What can hang from each mark
X: P
D: U
M: N U
T: U
L: U
H: U
U: D L M P T
P: U
N: M

Known rows, with every way that one mark hangs from another
P{U}: [  1  11 -16 -12   7   0  -1   2   7   1   9 -18 -10  22  -9 -12 -14   4
   4  16  -6   2]
P{U{D L M T}}: [-10  -3 -27   4   5  -3   0 -10  22   6   4 -11 -20  16  22 -27  -7  -5
 -16  29   2  12]
T{U{D M P}}: [ -4   5 -21   5   7  11  -3  -6  16 -17  -8  -4  -2  14   3 -18   5   1
 -29  30  -2   2]
M{N U{L P}}: [  5  24 -23  15  16  -7 -14 -17  25  14 -15 -18   1   0   6 -19 -14   7
 -21   4  -5   0]
X{P{U{L T}}}: [-12  20 -24   8   0 -12   1   4   2  10  10 -10 -14  17  -9 -20 -18  11
 -14  25  -7  11]
D{U{M{N} P T}}: [  1  12 -13   3  12  -3 -18 -20  27  -8 -17  -5  -7  12   9 -19  -1  12
 -28  23   3  -3]
M{N U{T}}: [ 11  11 -12  15  11  -4 -26 -24  36   7 -14 -14 -11   5  14 -16  -5   0
 -19  21  -1 -15]
N{M{U{D}}}: [ 12  17 -21   3  14  -4 -20 -11  29   1 -13  -5   4  18   6  -9   9  -1
 -20  18  -7  -1]
H{U{D L P T}}: [ -5  27 -28  13  20  -9  -3 -13  13   7  -5  -5  -5   0   9  -8 -12   2
 -29  20  -9   1]
N{M}: [  6  20 -16  -8   5  -6 -10  -5  12  -2  -7  -9   3  23   4  -6   4   1
 -14  12  -2   0]
M{U{D L P T}}: [  2  17 -31  34  20 -10 -13 -17  25  10 -15   0   0  -6  10 -20  -5  10
 -38  16 -11   3]
L{U{D M P}}: [ -7   6 -28   5   4  -3 -10  -6  26   0  -4  -2  -4  11 -15 -24   1   5
  -8  27  -1   8]
M{N U{D T}}: [ 10   4 -16  21  16  -3 -27 -23  43   1 -17 -13 -15   3  21 -17   1  -6
 -25  31  -2 -11]
H{U{M P}}: [ -6  30 -22 -12   7  -2   0  -6  10  11  -2  -9  -2  14 -13 -10 -12   2
  -8   8  -3  -7]
U{D L M P T}: [-22   6 -35  29   7 -13   6 -15  18   7 -14   0 -11   1  30 -32  -1   3
 -46  19   5  17]
D{U{M{N} T}}: [  3   0 -10  -2   9  -1 -25 -21  34  -7 -12  -7 -11  14  15 -20   1   4
 -23  31   6  -9]
L{U}: [  3   9 -19   0   2  -5 -18  -5  21   2   4  -6  -1  10 -21 -15  -8   8
   2  25  -4  -3]
H{U{D L M T}}: [ -9  11 -28   5   9  -6  -8 -15  27  13  -2  -5 -13   6  20 -17  -8  -9
 -25  28   1  -4]
H{U{L M P}}: [ -9  30 -29  -7   7  -6   2  -7   9  19  -1 -10   0   9  -4 -15 -18   3
 -15   5  -2   0]
N{M{U{T}}}: [ 14  21 -18   7   9  -6 -21 -17  26   4 -14  -3   3  16   8  -7   5   3
 -22  16  -6  -6]
M{N U{P}}: [  9  24 -17  10  16  -3 -17 -16  25   7 -16 -17  -1   5  -3 -15  -9   6
 -14   7  -5  -6]
D{U{L M T}}: [ -2   2 -19   6   9  -6 -21 -19  29   1  -8  -2  -5   8  17 -24  -5  10
 -30  25   3  -1]
T{U}: [  6   7 -13   0   5  10 -11  -4  10 -14   0  -7   2  13  -2  -9  -4   4
 -19  28  -5 -10]
M{N U{L}}: [  8  14 -20  11  12  -5 -21 -18  33  16  -9 -20  -4   1  12 -19 -13  -1
 -16  11  -2  -5]
T{U{D L M P}}: [ -7   5 -28  10   8   6   0  -8  15 -10  -6  -4   1   8  12 -23  -1   1
 -36  27  -2   9]
D{U{P}}: [  5  20 -14  -1  20  -3 -16  -6  13 -11 -11  -5   7  10 -12 -10  -6  20
 -19  15  -9  -2]

Rows
[-14   0 -22  13  -6 -10  -5 -22  26  16  -8 -12 -19   6  38 -31  -9  -5
 -31  18  14   3] | U{L M{N} T}
[ -9  -1 -28  29  13 -13  -6 -13  20   1  -6  -3 -13  -2  32 -20  -3   0
 -39  29  -1   7] | U{D L T}
[  7  15 -19  25  20  -4 -20 -23  35   0 -22 -11 -11   1  15 -16   0   1
 -29  23  -4  -5] | M{N U{D P T}}
[ -1  -7 -16  -1   4  13 -12 -11  28 -17  -6 -11 -10  16  16 -20   5 -11
 -23  40   5  -4] | T{U{D M{N}}}
[-12 -11 -18  12   1  -3 -11 -20  37  -4 -13 -10 -27  13  35 -27   9 -14
 -29  38  13  -2] | U{D M{N} T}
[  0  16 -19   4  17  -3 -13 -11  22   1  -3  -5 -12   8   7  -4  -5  -4
 -18  32  -6 -13] | H{U{D T}}
[ -1  13 -15   5  12  -4 -16 -16  22  -7 -14   1  -2  11   3 -20   0  16
 -28  22   0  -3] | D{U{M P T}}
[-16   9 -28   6   7  -3   6  -2  14  -3 -11  -5  -7  13   3 -25   5   2
 -24  15   3  11] | U{D M P}
[-18  -9 -31  23   2 -11  -3 -16  29   8  -7  -2 -18   4  38 -33   1  -7
 -40  30   9   9] | U{D L M T}
[-14  16 -21  14  -2  -7   4 -14   9   5 -13   0  -9  11   7 -25  -3  11
 -29  10   5   1] | U{M P T}
[  2  19 -20  15  20  -9 -15 -15  16  -4 -12  -1   4   2   7 -15  -9  21
 -34  17  -7   3] | D{U{L P T}}
[ -4  15 -23   0  13  -5 -11 -10  18   2 -10  -5   5   9   0 -23  -8  16
 -25  12  -1   7] | D{U{L M P}}
[ -3  18 -16 -18   4   0  -9 -10  22  11   0 -16 -11  17   0 -11 -11  -8
  -3  18   3 -13] | H{U{M{N}}}
[ -4  13 -22  10  13  -8 -14 -18  21   0 -13   0  -1   6  11 -24  -7  16
 -35  17   0   5] | D{U{L M P T}}
[ -6  13 -25   0  -2  -5  -9  -7  19   6  -2  -4  -1  11 -23 -23  -6  10
  -3  18   1   4] | L{U{M P}}
[ -8  18 -24   0   2  -7  -7 -16  20  19   1  -7 -10   8  12 -16 -15  -3
 -20  19   2  -8] | H{U{L M T}}
[-14  17 -22  -7  -5  -7   3   8   4   9  10 -12 -14  26 -20 -23 -14   8
  -3  25  -3   8] | X{P{U{M}}}
[-12  17 -19  -4  -1  -4   4  -8  11   5 -12 -15  -8  16   2 -24  -5   4
 -15   4   9   4] | U{M{N} P}
[ -7  -4 -20  -2   5   1  -2  -8  23  -2   2 -10 -22  22  13 -23  -2  -6
 -11  33   2   5] | P{U{D M T}}
[-13  15 -32  35  19 -15   3 -11  10   0 -13  -1  -6  -5  23 -19  -5   9
 -45  19  -5  15] | U{D L P T}
[-11  -7 -20  -2   2  -1  -7  -8  32  -2  -8 -16 -20  17  21 -26   6 -14
 -16  29  12   1] | U{D M{N}}
[-15  12 -25  -3  -1  -6   2   8   9   4   8 -11 -17  25 -15 -23  -9   4
  -7  31  -3  11] | X{P{U{D M}}}
[  1  -1 -22  15   7  -6 -21 -12  31  -4  -2   0 -10   5  -3 -17   2   2
 -13  41  -3  -2] | L{U{D T}}
[ -4   2 -14  -9  -2   1  -4 -12  20   3   2 -18 -23  24  13 -22  -9  -5
  -5  25   6   0] | P{U{M{N} T}}
[ -8  14 -23  27  17  -8   0  -9  10 -12 -15   0  -9   3  11 -14   3   9
 -36  24  -6   5] | U{D P T}
[ -4  -8 -21   9  -1  -3 -21 -19  41  -1  -5  -4 -19  10   8 -26   4  -6
 -12  43   7   0] | L{U{D M{N} T}}
[ -6  12 -24   6   2   6   0  -8   8  -3  -4  -5   4   9   5 -22  -8   7
 -30  17  -1   5] | T{U{L M P}}
[-16  -7 -29   5   3  -7  -3 -11  31   8  -6 -18 -17   9  33 -32  -1 -14
 -25  24  12  12] | U{D L M{N}}
[-18  -6 -33   8   3  -8   0  -5  25  10  -2  -9 -11   8  23 -32  -2  -8
 -26  22   8  12] | U{D L M}
[  1   0 -12  -6  -3  12 -11 -11  22 -11  -3 -12  -6  17   8 -19  -2  -5
 -18  30   6  -9] | T{U{M{N}}}
[  2  21 -21   4  21  -7 -13  -7  12  -3  -9  -6   9   5  -4 -14 -10  21
 -25  11  -8   5] | D{U{L P}}
[  9  28 -25  13  12 -10 -15 -18  20   9 -16  -2   7  11  10 -11   0   8
 -30   8  -8   4] | N{M{U{L P T}}}
[ -7   4 -27  15   3  -5 -12 -14  30  -1  -8   2 -10   7  -5 -26   3   6
 -18  34   1   6] | L{U{D M P T}}
[ -4  12 -22  -2  -2  -4 -11 -11  24   4  -4  -9  -5  12 -16 -24  -6   6
  -2  19   4   4] | L{U{M{N} P}}
[-14  15 -21   1  -5  -8   1   3   7   8   7  -9 -18  24 -12 -23 -12   8
 -10  28  -2   7] | X{P{U{M T}}}
